In the rows, zero is written as 128.
Known rows, with every step that occurs:
loti keto: [132 124 155 144 137 137 148 136 107 118 125 146 141 141 123 127 130 129
 154 105 113 109 104 146 119 137 103 118]
keto lazekoz datel pobeve kered: [107 132  89 191 172 119 118  98 214 115 126  96 106 173 127 184 132 154
 199 149 171 161 125 149 141 185 101 135]
pobeve keto suve kered loti datel: [113 117 145 129  53 134 123  96 136 146  90 122 186 125 128 189 152 165
 167 116 192 109 168 187 136  82 118 129]
bovov datel loti keto lazekoz: [132 139 157 134 164 162 117 110 175  63 118 153 110 102 123 150 146 129
 195 128 131  78 136 179 155 138 125 105]
datel suve kered loti keto lazekoz: [106 114 172 155  97 153 178 125 125 125 138 107 166 138 169 182 172 129
 146  92 168  76 155 138 143 120  48 114]
kered pobeve keto suve: [101 102 132 121  59 149 117 102 139 111 101 141 125 124 134 128 138 119
 178 118 170 128 181 142 164  93 123 118]
lazekoz datel suve kered: [113 119 156 120  94 120 199 114 139 136 114  78 196 146 138 172 123 127
 131 132 155 142 122 138 141 153  86 105]
kered loti keto: [123 117 158 165 105 119 148 145 105 116 129 143 138 145 160 144 141 157
 164  88 134 107 149 137 117 112  96 116]
kered suve datel loti keto lazekoz: [ 85 127 162 119 105 172 149  93 174 103 132 149 117 149 155 148 142 146
 187  94 182  40 106 171 115 176 115 116]
lazekoz kered pobeve: [108 160 131 119  87 131 163 113 134 153 110 110 117 148 125 152 167 153
 128  90 165 136 159 145 157 105  73 130]
lazekoz kered: [135 163 141 101 121 130 152 122 125 147 119 106 130 132 108 152 153 137
 112 129 148 133 129 154 138 108  96 143]
loti datel pobeve: [101 110 115 146 119 136 118 110 174 134 109 132 143 184 123 171 137 165
 181 130 169 107 107 167 105 162 133 121]
kered pobeve keto loti datel bovov: [ 84  83  81 145   4 104 151 119  85 123  93 162 163 174 160 153 152 158
 151 112 168  95 123 115 122 127  65 164]
bovov datel suve kered: [137 135 205  91 116 160 195 126 123  99 107  76 169  90 146 141 114 114
 115 132 120 112 134 127 163 136 120  84]
keto lazekoz datel: [104 124  87 157 150 120 112  92 179 130 124 142 145 143  96 164 160 136
 167 126 162 151 143 140 150 145 112 132]
keto lazekoz datel bovov: [104  87  82 164 135 109 121 107 151 130 133 135 161 144 116 158 166 126
 146 132 138 169 150 107 172 139  75 113]
datel suve kered pobeve keto: [ 82  88 143 102  31 164 171 110 107 152 103  90 162 135 160 158 162 132
 136 105 184  90 125 126 141 118  79 134]
datel pobeve keto: [103  71 115 117  96 154  92 130 146 134 102 117 131 137 136 163 144 138
 184 156 176 101 102 155  97 134 150 153]
datel suve: [108 106 159 108  95 141 167 129 113 100 136 114 136 151 155 122 120 106
 121 142 136 106 126 106 136 137 109 115]
pobeve keto suve datel: [108 118 188  92  90 176 121  93 138  85 120 140 128 113 115 107 122  98
 147 133 157 114 130 153 148 111 176 117]
lazekoz kered suve: [122 145 139  81  83 130 174 126 118 168  98 101 148 137 136 165 140 159
 132 117 163 111 131 144 119 128  82 140]
pobeve keto: [113  93 114 109  98 145 100 121 107 139 110 136 138 121 118 136 148 133
 146 138 152 109 104 138 111 112 139 162]
datel loti keto: [130 129 147 133 118 133 139 130 139 100 130 142 123 143 146 145 121 134
 173 129 132  83 112 179 111 140 107 119]
loti datel suve kered: [105 129 157 112  85 145 187 101 124 148 115  99 190 166 131 165 140 143
 117 118 158  92 100 151 129 149  86 116]
kered pobeve keto: [ 87  90 102 127  65 145 110 109 117 145 103 138 124 138 135 134 164 151
 162 102 172 111 136 127 131 109 118 146]
suve kered loti datel: [114 142 130 154  89 113 147 110 137 171 111 114 176 147 140 188 159 189
 136  87 174 110 145 162 117 114  99 124]
pobeve kered loti datel: [114 153 121 184 109  99 140 104 128 125 127 119 114 186 158 156 129 201
 150 102 155 121 135 137 125 135  95 137]
datel pobeve keto suve kered loti: [123  95 158 129  59 145 116 131 169 134  97  83 155 102 165 200 133 137
 191 145 199 120 187 180 126  90 131 121]
datel loti keto lazekoz: [117 128 119 146 142 145 110 110 168 103 139 156 109 140 130 159 157 125
 181 128 153  73 123 181 128 140  97 133]
suve kered pobeve: [116 144 126 142  96 133 160 120 144 169 117  95 146 120 143 155 147 151
 127  82 154 132 152 138 146 126  88 113]
datel pobeve: [117 107 128 137 128 139 120 137 166 124 120 111 120 144 141 155 123 131
 166 146 153 122 127 145 113 148 139 121]
loti keto suve kered: [162 151 193 132 133 147 175 132 136 116 116 111 173 103 116 147 109 105
 151 113 117 130 145 182 152 122  90  90]
pobeve keto loti: [128 120 112 110  58 113 134 142  98 109 104 143 140 116 145 147 118 119
 142 158 156  93 104 135  88 121 129 198]
lazekoz datel suve: [ 96  99 146 123  93 117 179 110 134 101 123 113 164 170 141 144 119 120
 152 139 148 137 129 114 143 154 103 106]

Rows:
[125 175 247 122  91 153 194 112 134  82 128 126 128 144 134 140 137 128
 150  85 158 117 177 179 165  90 102  87] : lazekoz kered loti keto suve datel
[109 119 115 172 160 128 132 103 158 119 121 160 161 157  92 163 162 138
 192 103 147 134 121 157 143 155  86 122] : loti keto lazekoz datel
[111  86  93 127  36 102 140 131  76 117 101 158 179 158 143 156 137 142
 136 150 151  92  91 126 101 128  86 181] : pobeve keto loti datel bovov
[132 124 237 130  93 151 214 143 100  84 109  90 178 105 178 158 127 143
 153  92 128  91 158 136 152 119  86  72] : bovov datel suve kered loti keto
[172 167 224 111 136 155 173 124 171  61 101 106 155  66 132 155  89 110
 185 134 113 107 167 212 168 120 125  61] : bovov datel loti keto suve kered
[112  95 108 143 104 117 136 116 106 137 123 145 166 170 125 136 145 149
 123 118 122 128 115 120 141 134  85 110] : loti datel bovov
[104 160 204  78  72 161 203 106 139 121 112 115 131 160 152 157 134 163
 162  93 179  53  94 196 106 154  91 117] : lazekoz kered suve datel loti keto
[128 140 125 135 112 118 168 127 116 137 117  91 115 145 172 134  91 167
 142 122 134 117 111 112 116 169  91 136] : pobeve kered suve
[ 97  89 161 109  75 145 175 125 105 128 130 119 151 142 172 112 121 138
 111  98 132 108 119  89 135 157 108  89] : kered suve datel bovov
[122 130 134 185 120 110 133 141 160 112 132  78  83 161 195 168 111 176
 173 135 160 131 155 128 116 142 107 126] : datel pobeve kered loti
[111 132 195 110  83 160 205 118 133 105 101  78 154 105 162 141 128 129
 131  94 139 114 165 117 183 132  98  71] : bovov datel suve kered pobeve
[111 143 191 125 117 160 155 110 150  81 141 145 111 150 143 122 122 132
 159 106 143  70  93 178 114 154 138 104] : suve datel loti keto
[135 116 167 125 149 151 128 135 172  85  99 107 122 108 136 145 111 137
 180 146 131 127 141 145 139 148 166  90] : bovov datel pobeve
[108 120 233 159  97 159 158 127 176  61 132 128 121 156 169 142 109 126
 205  98 165 109 176 169 140 132 143  62] : kered loti keto suve datel pobeve
[125 123 106 145  67  84 167 137  96 108 118 151 166 166 151 148 117 134
 118 139 127 111 116 116 117 144  76 146] : keto loti datel bovov
[128 168 115 173 104  94 164 130 162  94 111 111 114 195 162 173  81 166
 172 157 160 103  88 159  86 191  99 169] : keto loti datel pobeve kered
[130 170 232 174 121 141 183 113 134  52 148 118  96 153 168 109  91 136
 163  88 127 126 160 145 160 130 112  82] : pobeve kered loti keto suve datel
[ 96 126 169  99  89 155 167 108 133 131 120 122 137 140 153 118 114 149
 133  92 155  93 111 120 114 166 145 109] : kered suve datel
[132 154 175 141  81 139 177 114 174 108 115 108 137 121 156 164 117 126
 188 100 155 105 181 201 161 120  74  77] : datel loti keto suve kered pobeve
[113 119 173 127  65 127 187 135 114 135 132  75 161 130 189 168 138 137
 114 114 163 104 165 120 134 110  84 110] : datel suve kered loti
[122 126 128 156 160 152 119 119 137 117 135 160 131 136 107 143 161 121
 160 104 133 102 117 148 138 138  92 134] : loti keto lazekoz
[109 154 170 125 112 147 181 104 130 119 129  92 105 152 168 114  92 164
 129  99 140 105  92 113 119 185 122 121] : pobeve kered suve datel
[126 105 143 103  91 149 106 113 129 104 108 140 137 106 117 130 123 101
 162 156 148 127 150 153 145  94 146 133] : pobeve keto suve
[103 122 176  79  65 149 201 118 100 148 120  96 153 146 152 135 146 144
  94  98 151 114 119 113 145 136  75 104] : lazekoz kered suve datel bovov
[ 80 103 152 137  55 119 163 105 117 108 127 133 152 194 171 157 145 163
 147 108 175  85 151 119 128 121  98 112] : kered loti datel suve
[124 158 115 139  82  94 160 123 125 108 110 156 152 163 133 155 112 145
 139 134 148  94 109 148  97 150 113 166] : keto loti datel
[110 105 165 125 112 146 151 123 110 110 149 125 134 136 143  97 132 116
  94 112 114 131 117  99 155 137 121  92] : suve datel bovov
[ 76 126 143  66  74 192 134  79 138 162 101 124 135 132 109 165 192 152
 142 101 216  71  98 160 125 129 115 172] : pobeve keto lazekoz kered suve datel
[ 90 161 156  87 105 173 159  85 157 153 118 115 127 140 118 158 172 146
 125  95 191  89 123 149 143 143 103 140] : keto lazekoz kered suve datel
[ 79  92 150 173  92 121 168 107 139  90 131 142 162 183 157 176 167 140
 197 100 175 110 162 127 151 137  62 107] : kered loti keto lazekoz datel suve
[ 93 154 144 132  17 112 228 114 125 120 104 110 179 178 173 175 123 144
 130 101 180  78 130 138 125 156  51 138] : keto loti datel suve kered pobeve
[138 140 158 106 131 135 127 121 163  73 112 122 108  92 144 136 109 135
 161 151 127 105 148 159 145 128 159 100] : bovov datel loti
[135 150 181 150 100 146 185 122 145 122 110 114 160 121 133 146 123 121
 166  77 136 131 177 171 171 118  68  75] : loti keto suve kered pobeve
